Each row was made from one walk, in order. Every step used is in the known rows, and no mark comes twice. Write each row's walk.
Known rows
pigi vovuk fizuz: [ 25.7  12.0 -13.1 -27.7  47.4  21.2  15.3  25.0  21.4  -8.0  30.5  -1.2
 -13.0  13.6  14.5  35.7   7.9 -12.6 -13.9   6.2  42.3  -3.1 -25.7  11.8
   7.5  -5.8  22.3  12.6 -35.9 -23.9  -0.4]
zoga ruvifa: [ 37.2  28.5 -28.7 -13.7  10.3   6.2  19.6  -4.3  21.3   1.8  25.8   2.9
  -2.0  23.2  10.7  22.6   4.8 -34.4   8.7  31.0  11.4  -0.9 -52.0  26.2
  -1.8 -16.2  22.4 -20.5  -2.7 -12.7  -2.8]
zoga ruvifa botu zigamak: [ 22.6  22.1 -20.3 -12.4  19.0  11.2   8.8  -2.5  11.0  -1.2   7.3  -2.9
  12.0   4.4  10.0  15.3 -15.6 -18.7  -1.1  24.3  28.8   2.6 -49.4  22.4
 -12.2 -27.5   7.6 -18.0 -15.5 -16.7   0.7]
nusagu vovuk: [ 27.1  12.1 -16.6 -33.1  29.4  33.2  34.6   2.9  37.2  29.6  58.3   4.7
 -11.8  21.1 -11.3  34.1 -24.2 -26.2   6.5  25.2  37.0  16.3  -5.4  -4.5
   6.7 -35.0  35.5  -9.5  -8.3  21.9   1.4]
ginak vovuk nusagu: [ 21.9  23.2 -20.8 -25.7  42.5  32.0  10.0  19.2  52.2   5.9  43.2  -6.5
  19.7  26.9  23.8  29.0 -36.7 -24.9   5.8  25.7  23.9   8.7 -14.1   0.9
   0.8  25.9  39.4  33.8 -32.2 -31.0  -0.7]
pigi vovuk: [ 20.4  18.1 -12.6 -15.2  35.8  40.4  23.6  19.5  14.7   1.3  27.9  -3.1
 -12.9  20.7  -1.9  39.1   4.3 -16.7  -2.1  20.3  37.1   2.6 -17.8  -1.6
  -4.5 -20.7  31.3   2.7 -36.3 -35.3   0.9]
ruvifa botu: [ 15.9  27.4   3.2  -9.2  26.9  22.5 -10.1   5.2   8.2   8.0  21.1 -23.5
  12.7  15.8   4.2  22.2 -38.3 -15.8 -15.3   0.3  46.4   4.2 -35.5  -3.0
  -1.9  -5.4   0.1  -0.7 -24.2 -33.3   6.9]
fizuz vovuk: [ 18.6  48.3   9.7 -30.0  19.9   1.3   4.4   6.0  28.4  19.4  25.4 -24.4
  10.0  48.8  22.4  55.5  -2.3  -5.7 -20.4   9.4  26.1  17.8 -13.3  18.4
  -6.1 -16.1  42.6   8.2 -25.7  -5.4  -2.3]
pigi zigamak: [  8.6   8.2 -19.7 -22.0  15.6  45.7   8.8  18.8  14.8  20.1  37.2  -7.5
 -12.4  23.4   2.0  37.5   3.4   7.0   4.3  26.8  36.9   3.3 -22.4  -5.1
 -36.8 -18.6  20.4  -3.5 -27.8 -31.6 -13.6]
ruvifa zunu pere botu zigamak pigi vovuk: [ 49.7  11.3  25.9 -29.9  31.1   4.9  39.0 -18.6  14.3   6.8  18.6   5.9
 -34.6  13.1  21.3  34.2   9.4  22.7 -26.2   1.1  57.3  41.0 -35.2 -38.2
  -2.1 -13.9   5.6  12.7 -28.4  -1.1 -15.7]
zoga ruvifa zunu pere botu zigamak pigi vovuk ginak: [ 60.6  10.4 -12.3 -19.8  19.6  -0.1  41.8 -25.5  11.7  -8.2  10.6  16.2
 -30.8   6.4  27.0  30.2  21.3   2.9  -2.1  20.3  29.2  24.9 -57.0  -3.2
   1.2 -27.8  11.8 -18.2 -19.1   8.6  -3.5]
fizuz vovuk nusagu: [ 28.9  42.7  -0.4 -29.6  25.5  10.3  -6.0  13.8  32.2  21.1  27.3 -17.1
  22.6  37.2  26.9  42.9 -10.2  -5.8 -13.9  13.9  29.8  11.7 -20.9  15.2
  -9.0   5.9  52.3  14.6 -26.3   1.8  -6.2]
fizuz vovuk vakub: [ 16.2  42.3   8.6 -17.5  32.9   5.6   0.2   1.0  42.1   7.8  10.6 -21.5
  13.4  44.2  41.4  45.2 -14.8  -4.4 -23.8  15.9  35.2   9.9  -5.5  31.2
 -20.7 -10.3  28.6   6.0 -22.0   0.8   3.1]
ruvifa zunu pere botu zigamak: [ 45.9  19.2  23.3 -31.5  29.3  -1.4  31.3 -12.9  20.8   8.9  22.0   3.2
 -27.6  16.0  25.7  33.3 -10.3  19.2 -29.0   4.5  59.9  40.9 -33.4 -32.2
  -9.2  -6.4   2.1  10.4 -25.0  -5.5 -20.2]
vovuk nusagu: [ 38.5  25.1 -25.1 -18.4  35.0  23.0  -6.0   9.7  29.1  20.8  39.8   1.5
  13.7   5.5  15.1   7.9 -19.9 -21.6   4.8  21.0  38.6 -11.6 -42.8   3.2
   0.1  29.3  39.1   8.6 -20.7 -12.2 -12.5]
zigamak botu ruvifa: [ 26.2  27.7 -26.2 -34.7   5.7  -3.2  11.4 -12.7  11.4 -14.5  30.7 -20.0
  15.5  -7.2  10.8  39.4 -26.9 -18.3 -11.0   6.9  40.4   9.5   9.5   8.3
   5.2  -1.6   4.4 -10.0  -4.6 -29.3 -13.8]
zoga ruvifa zunu pere botu zigamak: [ 50.8  18.8  -4.8 -22.8  13.5  -3.5  34.8 -12.2  19.1  -3.7  13.6  12.2
 -18.0  16.0  22.6  26.3   3.5  -3.4  -9.3  24.6  31.5  29.4 -51.4  -0.7
 -12.3 -21.3   8.1 -12.2  -8.5  -0.3 -13.3]
vakub vovuk: [ 30.6  26.2 -16.2 -34.3  15.5  14.0  25.2   8.1  36.9  23.7  47.6  -8.5
   8.8  29.9  41.6  34.0 -11.0  -3.7  -2.8  22.0  25.2   5.4  -5.0  12.4
  14.8 -11.5  43.2  25.7 -23.4  -6.2  -1.1]
vazinu pere zunu ruvifa: [ 20.8  46.6   8.1 -20.4  21.4 -18.8  -4.6 -24.5  37.0   9.8  10.4 -14.3
 -25.6  32.6   7.7   7.5   6.7 -29.8  -3.1  38.1  18.6  -5.5  -3.6 -25.0
  13.8  -2.6  15.2 -16.4 -16.7 -21.1  24.0]
botu pere: [  7.6  41.8   3.1 -27.3  52.2   8.8  17.5 -11.9  36.5  36.1  42.2  -6.9
  -5.4  15.6  28.6  -8.5  -7.2   1.3  -4.6 -12.7  39.9   1.8 -38.9  16.2
   3.8 -19.9   7.4   8.2 -19.3 -25.7  -8.1]
pigi zigamak botu pere zunu: [  7.7   7.7 -13.7 -32.0  16.2  33.2   5.5   1.5  23.6   1.5  38.8 -22.2
  -8.0  15.3  12.2  27.1  -9.7  31.6  -8.5  10.4  43.0   5.4 -12.2 -14.3
 -32.4 -16.6   4.6  -9.7 -24.3 -30.9 -13.8]
ginak vovuk: [ 12.1  28.9 -10.7 -26.6  37.4  23.3  20.4  11.0  48.8   3.7  41.3 -13.4
   7.2  38.9  18.4  42.3 -29.1 -25.0  -0.8  21.7  20.9  15.0  -7.0   3.8
   3.3   3.9  28.9  26.9 -30.5 -38.4   2.3]
vazinu pere botu ruvifa zoga: [  0.8  54.0  -0.7 -35.9  10.2   6.9  29.4 -12.2  11.3   4.9  16.3 -15.8
   3.2   4.6  -0.4  18.4 -19.5 -31.8  -5.0  37.7  51.4  16.6  11.4 -24.2
  16.3  14.1  -6.1 -18.5 -11.3 -43.0   4.8]
zunu pere botu: [ 27.8  14.0  34.0 -43.6  -1.4  20.2  16.8  -4.5  30.4   4.8  34.6   4.1
 -18.3  33.5  20.7  26.3 -13.3   9.6 -19.8  -0.5  36.3  29.3  -7.3 -22.9
   7.0  14.0   1.0  -0.5  -6.4 -20.9   7.6]
vazinu pere zunu: [ 12.3  50.1   1.8 -12.6  21.0 -14.8  -3.1 -25.8  31.9  13.9  12.3 -21.4
 -22.3  27.3   7.4  -1.5  -0.2 -27.5  -4.8  30.1  36.1 -15.5  -7.5 -31.8
  16.6  -0.9  18.3 -20.0 -21.2 -21.7  14.1]
botu pere zunu ruvifa: [ 22.7  43.7  12.8 -32.6  47.1 -15.8   9.0 -18.2  45.5  30.3  25.9   3.6
 -21.5  21.7  27.9 -15.5   7.4  13.1  -7.3   4.2  23.5  -6.5 -27.7   8.0
  -4.7 -18.4  -0.4   6.7 -19.1 -13.4   3.6]
vazinu pere botu: [ 10.2  49.2   3.3 -30.1  14.6  11.3  22.9 -16.6  24.2   1.4  19.8 -28.2
  -3.6  25.0   0.8  24.4 -16.8 -30.4  -6.9  37.2  40.5  13.5  -1.8 -27.8
  22.1  15.0   7.2 -29.4 -16.7 -39.4   3.9]
vakub vovuk ginak: [ 41.9  23.9 -35.8 -31.1  23.5   7.6  21.6  -6.7  34.3  19.6  48.3  -5.1
  -3.7  14.1  57.6  39.7 -14.9   1.3   6.6  20.4  25.8  -4.1 -11.7  20.2
  27.0 -10.0  43.2   8.2 -37.1   2.6  10.2]
botu zigamak pigi vovuk vakub: [ 11.7   9.6  -8.4 -24.5  53.5  13.1  23.8 -27.9  22.2  22.6  11.1   5.8
  -9.4 -15.8  15.6  11.2  23.6   9.2  -2.9  17.9  48.8 -10.9 -24.5   8.3
  -0.1 -30.0  27.0   5.4 -39.2  -0.8 -12.1]

Which walk is each row?
[ 24.6   6.0 -17.8 -20.3  43.3  37.5  30.5  -2.4  49.9  17.6  43.3   6.4
  -8.5  17.5   8.7  23.6 -36.1 -24.0   3.1  31.4  46.0   8.5   2.3   7.2
  -8.1 -28.8  21.6 -11.3  -4.6  27.2   6.3] => nusagu vovuk vakub
[ 35.5  35.0   9.5 -32.6  22.2 -19.0  -4.1  -5.1  31.2  10.6  23.3  12.0
 -21.7  21.7   4.2  16.4   1.5   0.3 -11.9  37.7  19.9 -10.8 -24.4 -10.6
  -8.2  10.0   5.5   9.9 -18.5  -7.1  16.3] => pere zunu ruvifa zoga
[ 52.1  21.6  24.1 -27.0  23.2   0.8  29.5 -10.3  19.6   5.4  26.9   0.7
 -29.0  26.7  23.4  36.1 -10.4  11.2 -28.1   2.5  54.1  41.8 -37.1 -33.6
  -4.8   0.5   1.2   8.9 -19.1  -8.0 -15.6] => ruvifa zunu pere botu
[ 18.5  18.5  30.0 -50.4  -6.7  15.2  23.4   0.0  16.9   8.5  31.5  16.8
 -11.4  13.2  19.2  20.5 -15.9   8.4 -18.2   0.3  47.1  32.2   6.0 -19.7
   2.2  13.5 -12.2  10.5  -1.7 -25.1   8.2] => zunu pere botu ruvifa zoga
[ 35.4   7.2   7.7 -31.9  41.1  18.6  -2.2   1.0  19.9   6.8  11.9   6.7
   2.4   4.1   6.1  32.1   0.7  -6.6  -3.9  23.3  13.5  18.3 -27.6   9.0
  -6.5 -14.1  11.9  13.8 -25.9 -15.6  18.7] => zunu ruvifa botu zigamak pigi vovuk nusagu
[ 30.4  46.2 -10.3 -27.5  27.6  -5.3   1.1  -8.8  26.4  15.6  26.1 -21.3
  -2.4  33.4  38.3  61.5  -6.7  -1.5 -10.4   7.6  26.5   7.5 -20.5  26.6
   5.8 -14.8  42.6  -9.0 -38.5   3.3   8.7] => fizuz vovuk ginak
[ 35.6  20.6  11.0 -27.1  27.7  11.0  -7.1   5.8  23.4   2.4  21.2  -3.5
   0.1  27.2   6.6  42.2 -15.8 -21.7  -7.4  21.1   6.0  22.3 -26.9  12.8
  -6.6  -7.7   1.6   6.7 -12.9 -26.9  23.2] => zunu ruvifa botu
[ 50.7  16.5  26.5 -31.5  28.0  -5.9  33.5 -26.0  17.7  12.5  22.0   4.5
 -31.0  13.3  24.4  29.9   4.8  20.9 -27.1  -0.1  56.1  39.3 -39.9 -35.6
   0.8  -7.5   3.4  11.4 -22.8   2.9 -18.9] => ruvifa zunu pere botu zigamak pigi
[  6.7   5.0  -5.2 -40.6  17.6  33.9   4.1   6.4  22.9  -0.8  43.7 -13.5
  -7.6  11.5   9.7  33.8 -11.9  33.5 -10.3  15.1  38.0  15.3 -15.1 -14.1
 -34.3 -10.8  -2.0   2.8 -21.5 -31.8  -1.9] => pigi zigamak botu pere zunu ruvifa zoga
[ 25.2  11.3 -18.5  -4.3  27.7  19.2  14.4 -11.2  11.5  -9.2  -3.1   0.3
   7.6  -0.3  15.1  11.1  -2.1 -14.1  -0.1  23.9  30.8  -0.5 -46.7  22.2
 -11.6 -32.3   4.9 -18.0 -16.9  -9.8   7.3] => zoga ruvifa botu zigamak pigi vovuk vakub
[ 26.4  45.2 -14.4 -45.8   1.2   7.5  45.0   2.1   5.6   2.9  13.2  -0.4
   9.4   0.8   1.1  32.1 -15.1 -11.6  -6.6  39.3  46.0  12.3  13.4   2.8
  -5.3  13.6 -11.3 -19.4 -10.8 -33.2 -24.6] => pere botu ruvifa
[ 31.2   6.2 -17.3 -46.0  40.4  13.4  26.6   8.7  43.6  20.7  60.9   5.2
 -12.2  14.5   5.4  30.8 -20.0 -22.1  -4.6  11.1  42.3  10.3 -14.5   8.8
  19.4 -19.9  26.8   0.6  -8.1  33.7   0.2] => nusagu vovuk fizuz
[ 12.6   0.5 -22.4 -29.3   6.2  44.5   4.5  10.4  15.6  -6.5  42.8 -24.4
  -1.8  17.4   2.6  52.4 -14.1  13.3  -6.3  19.4  38.7  12.1 -13.2 -11.2
 -30.4  -9.9  15.2 -12.0 -22.4 -34.5 -14.6] => pigi zigamak botu
[ 45.2  35.2   3.5 -26.9  19.8 -23.9  -3.6 -10.2  37.2  10.4  14.5   7.8
 -27.1  30.9   8.6  16.9  11.7  -3.9  -7.7  39.3  10.0 -14.3 -16.0  -4.4
  -8.5  -0.2  12.3  -3.6 -18.7  -4.5   9.5] => pere zunu ruvifa
[ 27.5  25.6  18.2 -30.8  39.5  10.0  -2.2   1.1  29.5  10.8  23.6  -3.4
  -0.1  24.6  16.2  25.3 -15.2 -10.6  -8.1   8.5   9.2  24.4 -30.3  18.1
  -6.2 -16.5  -6.4  11.6 -12.6 -28.7  22.8] => zunu ruvifa botu pere
[ 25.4  18.7  26.5 -46.6  -7.7  11.7  23.5  -3.5  21.1   8.3  24.9  13.1
 -15.2  19.9  22.0  20.5  -8.9   4.9 -15.2   1.1  39.7  29.5  11.6 -14.8
   1.8   6.6  -7.4   1.4  -1.7 -22.6   3.8] => zunu pere botu ruvifa
[ 10.2  37.3  -5.5 -33.1  29.3  11.7  31.8 -33.0  18.2   2.4   9.9 -20.2
 -13.7   0.2   6.4  23.1   1.4 -12.8  -0.9  36.9  46.7   7.0  -2.2 -26.6
  28.8  -1.3  12.9 -33.8 -35.6 -26.7   6.4] => vazinu pere botu zigamak pigi vovuk ginak
[  3.3   5.0 -26.3 -36.5   1.5  39.7  10.8  14.4   1.4  -3.1  39.2 -11.7
   4.9  -2.4   1.8  46.2 -17.3  12.5  -3.8  19.9  49.4  14.9   1.0  -8.8
 -35.9 -11.1   1.4   0.2 -17.3 -38.6 -13.4] => pigi zigamak botu ruvifa zoga
[ 41.1  19.9  12.0 -31.1  33.2 -24.1  -7.8 -11.8  26.3   2.1  -1.2   5.8
 -23.1  11.0  12.3  10.2  19.0  13.0 -17.3  24.0  22.3 -14.4 -19.6  -6.6
  -2.1  -7.9   1.6   5.3 -30.4   2.8  15.1] => pere zunu ruvifa botu zigamak pigi vovuk fizuz
[ 55.5  30.3 -26.1  -7.0  22.0  -5.8  29.9  -9.3  15.4  -0.6  20.3   2.7
 -12.7  20.8  15.5  29.8   5.8 -26.4  -1.1  29.4  24.5  14.9 -67.5  12.0
 -10.0 -22.6  17.8 -14.4  -9.0  -3.2 -15.4] => zoga ruvifa zunu
[  1.1  45.8   1.7 -36.1  23.7   8.5  25.7 -19.4  26.1   6.5  13.1 -24.3
  -0.9  10.1   2.7  19.3 -15.7 -19.1  -8.5  40.9  48.9  10.9   3.2 -24.6
  15.8   6.0   9.0 -27.1 -25.2 -35.4  -3.1] => vazinu pere botu zigamak
[ 16.1  45.6  -9.4 -50.6   3.6  12.3  45.0   7.4   0.2   3.1  22.5   5.1
  14.6  -9.3  -3.1  31.7 -25.2  -6.9 -10.7  38.5  56.4  16.7   5.1  -3.5
  -4.6  24.1 -18.0  -6.0 -10.8 -36.1 -18.0] => pere botu ruvifa zoga
[ 17.1  33.8  -5.1 -50.9  22.7  15.1  38.9  -3.2  21.0   5.4  17.6  -6.8
   8.8  -0.9   1.4  33.5 -19.8  11.7 -15.6  42.9  53.2   9.4  -7.2  -3.6
  -5.6  11.4   3.8 -18.8 -30.8 -25.7 -29.0] => pere botu zigamak
[ 34.8  30.1   9.3 -26.8  25.7 -19.7 -11.3  -9.1  29.3   8.7   1.2   3.0
 -16.4  17.5   8.1  11.2  -2.5   6.9 -14.3  34.1  22.0 -12.2 -13.7  -7.3
 -15.3  -8.0   2.6  -1.7 -27.0  -7.6  11.2] => pere zunu ruvifa botu zigamak
[  7.2  35.0   4.0 -40.4  31.2   4.7  28.9 -22.8  22.5  -0.1  11.0 -21.1
  -7.3   4.1   6.8  18.9   5.2 -12.9 -11.5  30.9  49.3   9.2  -2.9 -24.1
  28.8   5.5   8.4 -20.2 -28.6 -25.6   0.7] => vazinu pere botu zigamak pigi vovuk fizuz
[ 15.6  43.6  16.9 -36.5  48.6 -12.7   8.5 -14.7  41.0  30.3  32.6   7.1
 -17.5  15.0  25.1 -15.9   0.0  16.7 -10.4   3.6  30.7  -4.0 -33.3   4.2
  -4.1 -11.3  -5.3  16.1 -18.5 -15.5   8.6] => botu pere zunu ruvifa zoga
[ 41.3  32.6  10.3 -22.0  19.6 -17.9 -13.0  -6.6  29.1   5.1   6.3  -0.1
 -18.0  27.9   6.4  14.7  -2.7  -1.2 -13.3  31.6  16.2 -11.0 -17.4  -9.1
 -10.8  -1.6   1.3  -3.3 -20.6  -9.6  16.8] => pere zunu ruvifa botu
[ 36.5  31.4  -4.4 -23.6  17.5 -16.3  27.5  -7.2   4.1  23.1  12.1  18.4
 -18.6  -2.0  26.0  16.9   3.0 -12.8  -6.6   1.1  52.3  23.7  -2.5  -1.2
 -14.3 -26.0  -1.8  16.3  -9.0 -13.1 -16.0] => botu ruvifa zunu pere
[ 22.9  25.0  -1.0 -49.1  24.3  19.3  47.8 -15.3  13.8   4.6  14.9  -3.9
   0.3  -5.1  -2.9  32.8   5.9  15.7 -11.6  37.1  49.1   9.5 -11.7 -11.4
   5.3   3.5   7.5 -16.3 -33.3 -17.6 -24.2] => pere botu zigamak pigi vovuk
[ 23.7  30.4  -0.8 -50.7  20.8   8.8  42.7 -22.3  16.1  10.9  18.0  -5.3
   3.3  -4.4   1.1  28.4   1.4  14.2 -12.8  35.2  48.2   7.7 -16.3  -7.9
   8.3   9.6   5.0 -18.1 -27.5 -12.6 -27.2] => pere botu zigamak pigi
[ 28.8  29.1   1.7 -38.9  28.3  -9.5   2.8 -25.6  39.5 -11.3  36.8 -24.7
  -0.9  12.3  23.2  18.2 -21.9  12.6 -21.0  -2.8  28.5   7.0 -14.8  -1.5
   7.4  -1.4  -0.4  -7.4 -11.6 -19.8  -0.9] => zigamak botu pere zunu ruvifa
[ 37.5  19.4  11.0 -18.7  34.8 -12.0  -6.0 -17.4  30.3   0.8  -9.3   6.4
 -21.8  12.7  13.5   6.8  11.7  11.7 -13.2  34.2  23.9 -15.1 -11.2  -7.2
 -15.1 -12.5  -1.2  -1.1 -29.0  -0.7  18.8] => pere zunu ruvifa botu zigamak pigi vovuk vakub
[ 19.0  -1.9 -15.2 -32.0  -0.1  31.4  12.6   7.1   6.7  -4.6  30.9 -10.0
 -11.3   7.1  13.4  47.2  -7.8  19.7  -8.7   9.5  47.9  27.2   3.0 -17.8
 -38.3 -21.9   2.2  -1.0 -16.0 -29.0 -16.4] => pigi zigamak botu ruvifa zunu pere
[ 39.1  46.2 -12.6 -40.8   8.9  -0.8  52.7  -0.9   2.0   0.7   9.0   0.3
   2.3  -0.9   4.3  36.7 -14.0  -5.6 -12.8  38.7  54.8  24.0   2.5  -7.4
 -10.6   9.3 -14.9 -14.6 -14.9 -26.4 -33.2] => pere botu ruvifa zunu
[ 10.2   4.9 -29.9 -31.8  -0.4  36.0  10.7  11.0   6.2  -3.5  32.5 -15.4
   0.9   4.1   4.4  46.7 -10.2   9.8  -0.4  21.1  42.2  12.2   6.5  -4.1
 -36.0 -18.2   6.8  -9.7 -17.1 -36.1 -18.1] => pigi zigamak botu ruvifa
[ 16.3  39.6  14.9 -20.7  26.0 -20.9  -7.1 -37.2  29.4  13.9  -0.5 -15.5
 -22.0  17.4   7.2  -0.2  11.5 -17.5  -5.5  30.2  25.5  -5.4  -7.5 -30.2
  17.1 -11.3   9.8 -14.6 -22.0 -13.3  25.2] => vazinu pere zunu ruvifa botu zigamak pigi
[ 54.6  11.2  -2.1 -21.2  15.7   2.5  43.4 -18.8  12.7  -6.2  10.6  14.7
 -24.2  13.2  18.9  27.7  23.0   0.6  -7.0  21.2  29.4  30.3 -53.0  -6.4
  -4.7 -28.6  12.1 -10.2 -12.8   4.3  -9.2] => zoga ruvifa zunu pere botu zigamak pigi vovuk
[  4.4  41.9 -18.9 -33.6  17.6   1.0  21.7   7.2  -3.3  25.4  29.6  17.2
   8.7 -19.5   5.9  14.9 -14.9 -24.2   0.4  16.2  54.9   2.7  -4.6  13.4
  -8.3  -4.3  -3.8  21.6  -8.6 -31.0  -5.9] => botu ruvifa zoga
